In the rows, zero is written as 128.
Known rows, with every way that one mark hangs from another:
somo(zodu(ligole(demus))): [ 78 163 151 111 131 101 123 100 130 107 120  64 101 103 101 112 135 169
 110 138 123 126 159 111 161]
dobi(ligole(demus zodu(venu))): [111 166 164 139 116 125  66 107  99 142 109  54 103  86  80 110 137 127
  97 119  87 135 157 128 174]
fome(venu(dapupi(botinol) zodu(ligole))): [133 144 173 131  95 157 117  84 122 150 126  36  94 113 116 103 165  95
 143 110 172 114 123 118 163]
ligole(demus dobi zodu(venu)): [ 97 188 131 100  50 111  99 143 102 177 131  46 101  64 127  77 122 136
 116  63 116 118 193 129 143]
ligole(demus): [112 161 144 131 106 116  98 138 114 145 113  98 132 116 124 110 132 155
 107 100 111 126 152 144 117]
ligole(zodu(venu)): [135 135 131 113  94 149 118 119 126 157 127  77  93  98 110 105 142 111
 131 117 120 119 153 137 166]
demu(botinol(dapupi)): [146 157 150 117  92 154 116 110 146 132 122 111 143 126 116 100 125 111
 114 108 125 117 124 142 106]
fome(venu(zodu)): [140 110 135 142 113 142 129 101 128 153 130  83 117 112 135  99 146 101
 146 123 130 121 147 132 136]
demus(ligole(zodu)): [127 120 154 112 124 162 117 126 131 120 116  83 128 105 131 138 126 128
 107 105 137 118 133 117 173]
demu(botinol): [140 140 147 130 100 123  99 120 139 130 129 132 143 123 115  96 115 129
 119 111 138 120 116 134 102]
ligole(demus zodu(venu(dapupi))): [116 177 157 111  66 142  80 123 110 170 105  27  88  93 100  84 155 127
 102  84 115 114 178 162 158]
demus(ligole(dobi)): [110 126 125 115 134 134 142 143 136 113 128 107 147 105 152 139 106 128
 115 104 159 116 135  82 145]
fome(venu(dapupi)): [124 134 121 122  91 153 138 100 117 136 115  80 123 133 139 107 160 100
 134 115 143 122 144 119 153]
zodu(venu): [134 122  97 136 133 143 146 130 152 149 126 102 106 117 111 113 144 108
 136 146 142 112 146 104 139]
venu(fome zodu(ligole(demus))): [117 149 200 157 125 136  43  98 137 131 121  49 103  80  73  92 136 117
 127 138 178 146 143 154 118]
venu(dapupi(botinol) fome zodu): [140 133 236 136 124 144  42 110 125 145 117  11 115 109  70  83 161  72
 143 121 211 120 123 177 114]
zodu(ligole(demus dobi) venu): [ 89 193 104 130  92 129 132 119 141 142 133  71  79  78 109 108 128 142
 118 118 164 122 155  60 157]
ligole(zodu(venu(dapupi))): [132 144 143 106  88 155 110 112 124 153 120  58  86 106 105 102 151 101
 123 112 131 117 155 146 170]
demus(ligole(dobi zodu(venu))): [115 131 128 104 112 150 134 136 135 133 128  70 122  84 139 123 116 116
 115  95 153 111 153  88 171]
demus(ligole(dobi zodu)): [112 133 143 100 109 143 126 135 123 123 129  83 132  90 146 130 109 127
 112  87 145 118 143 100 166]
dapupi(botinol(demu)): [136 139 175 113 109 136 135 134 110 138 131  75 142 122  99 128 134 148
 144  94 162 108  72  99 116]
fome(venu): [129 119 106 132 101 145 150 109 119 141 124 107 132 124 146 111 147 114
 146 121 127 126 141 107 146]
zodu(ligole): [110 163 135 131 118 143 126  99 135 106 133 119  93 112 112 144 127 145
 121 138 155 139 109  90 161]
zodu(ligole(demus) venu): [104 179 115 141 108 149 123 109 150 140 119  70  74  93  93 116 145 144
 114 136 157 122 143  78 164]
fome(venu(dapupi(botinol(demu)))): [129 137 146 115  82 156 141 104 107 141 116  54 130 131 126 108 163 109
 142  99 159 112 116 105 146]
demus(ligole(dobi zodu(venu(dapupi)))): [113 138 136 100 108 153 129 133 133 130 123  58 118  89 136 120 123 109
 111  92 161 108 153  95 175]
botinol(dapupi demu): [130 156 145  98  99 177 162 103 130 115 111  65 141 128 103 132 132 127
 108 104 118 123 109 126 112]
botinol(demu): [121 132 139 116 110 133 137 118 122 110 120  95 142 124 100 126 120 153
 117 111 138 126  97 114 105]

Rows:
[ 95 185 141 106  49 114  80 142 100 173 126  36 111  58 115  66 126 127
 122  71 133 125 197 133 135] => ligole(demus dobi zodu(venu(fome)))
[119 168 147 117  73 138  89 129 112 173 112  46  96  86 106  87 146 138
 109  88 103 118 177 153 153] => ligole(demus zodu(venu))
[ 90 144 121 115 145 117 151  96 153 114 126  60  84 101  92 110 144 141
 125 164 141 116 159  86 173] => somo(zodu(ligole venu))
[ 85 190 117 138  91 137 103 116 141 136 125  54  92  68  90  93 134 130
 128 129 189 134 160  66 146] => zodu(ligole(demus dobi) venu(fome))
[108 169 180 135 115 116  56 106  88 132 111  66 113  91  87 117 130 139
  93 110  81 143 149 140 168] => dobi(ligole(demus zodu))
[117 164 156 123  72 142  67 128 112 170 107  34 105  78  92  77 150 129
 116  97 121 126 179 157 146] => ligole(demus zodu(venu(fome)))
[121 148 204 116  96 151  74 117 110 118 105  29 144 124  72 100 159 104
 137 110 210 124  99 134 114] => venu(dapupi(botinol(demu)) fome)
[ 84 200 135 123  87 116 114 118 118 121 136  98 100  88 124 123 113 163
 111 100 151 138 136  85 146] => zodu(ligole(demus dobi))
[100 130 127 107 145 111 144 110 147 125 117  48 102 119  98  96 153 118
 122 153 132 105 175 121 156] => somo(zodu(venu(dapupi)))
[130 136 142 120  87 154 138 106 110 147 119  66 125 132 135 108 166 101
 147 104 156 112 126 110 154] => fome(venu(dapupi(botinol)))
[ 94 197 142  94  44 115  91 137  99 174 125  28  96  73 122  73 131 125
 109  59 126 114 195 138 149] => ligole(demus dobi zodu(venu(dapupi)))
[124 146 197 122 106 149  69 122 113 127 110  47 137 126  85 101 163  90
 143 119 207 125 114 141 125] => venu(dapupi(botinol) fome)
[125 132 126 134 121 155 106 119 147 138 108  59 110 117  88  93 161  79
 134 151 182 119 153 121 135] => zodu(venu(dapupi fome))
[110 154 125 101  73 126 111 131 114 156 142  66 109  69 118  84 123 100
 144  99 149 128 172 117 147] => ligole(dobi zodu(venu(fome)))
[119 151 214 143 122 150  40  81 139 115 114  26  88 101  65  93 151  81
 121 141 210 141 134 164 135] => venu(dapupi fome zodu(ligole))
[ 82 161 129 117 134 111 137 101 147 123 118  45  84  95  90 101 146 155
 115 151 133 115 171  94 169] => somo(zodu(ligole(demus) venu))
[123 154 180 146 128 128  84 101 138 140 132  72  83  95  98 112 127 134
 114 122 143 130 136 147 133] => venu(zodu(ligole(demus)))
[131 116 140 116 126 168 127 126 143 129 114  71 118  98 124 130 134 117
 112 114 145 109 141 106 178] => demus(ligole(zodu(venu)))
[107 185 193 124 104 124  71  96 129 134 127  34  74 100 101 100 133 110
 100  99 172 123 148 153 138] => venu(dapupi zodu(ligole(demus dobi)))
[131 136 146 131 117 156 105 126 141 148 112  42 113 115  82  94 168  79
 146 140 196 111 136 113 137] => zodu(venu(dapupi(botinol) fome))
[ 93 193 153  95  47 101  88 142  84 162 133  65 118  72 138  86 111 151
 110  52 105 129 180 146 135] => ligole(demus dobi zodu)
[128 158 241 138 118 153  41  90 130 130 120   4  91  98  58  94 160  83
 138 127 229 128 111 152 136] => venu(dapupi(botinol) fome zodu(ligole))
[ 97 167 107 135 106 143 125 110 150 124 137  76  90  76  94 106 131 111
 143 150 200 134 143  54 153] => zodu(ligole(dobi) venu(fome))
[132 128 209 140 130 141  41 101 135 130 111  32 114 112  76  83 152  70
 125 135 190 133 147 191 111] => venu(dapupi fome zodu)
[112 171 119 130 115 164 132  93 156 123 120  65  62 112  89 124 155 109
 118 148 185 118 129  79 179] => zodu(ligole venu(dapupi))
[113 130 135 109 110 152 121 136 134 130 125  62 129  78 130 115 120 111
 120 101 164 117 155  91 166] => demus(ligole(dobi zodu(venu(fome))))
[125 158 193 131 125 143  81  84 142 124 126  49  69 116  91 115 144  99
 108 125 173 124 128 157 149] => venu(dapupi zodu(ligole))
[100 171  92 127 108 138 153 112 151 130 144  92  76  86 111 121 126 122
 134 138 177 123 139  49 165] => zodu(ligole(dobi) venu)
[ 85 207 118 121  83 137 119 111 140 137 123  44  69  88 102 105 140 126
 108 111 181 118 157  73 164] => zodu(ligole(demus dobi) venu(dapupi))
[131 127 136 143 109 148 129  87 132 143 132  78  99 104 127 107 145 109
 142 128 142 127 138 114 152] => fome(venu(zodu(ligole)))
[139 128 173 125  94 153 122  95 116 153 122  30 115 120 114  94 162  96
 143 100 163 108 122 131 139] => fome(venu(dapupi(botinol(demu)) zodu))
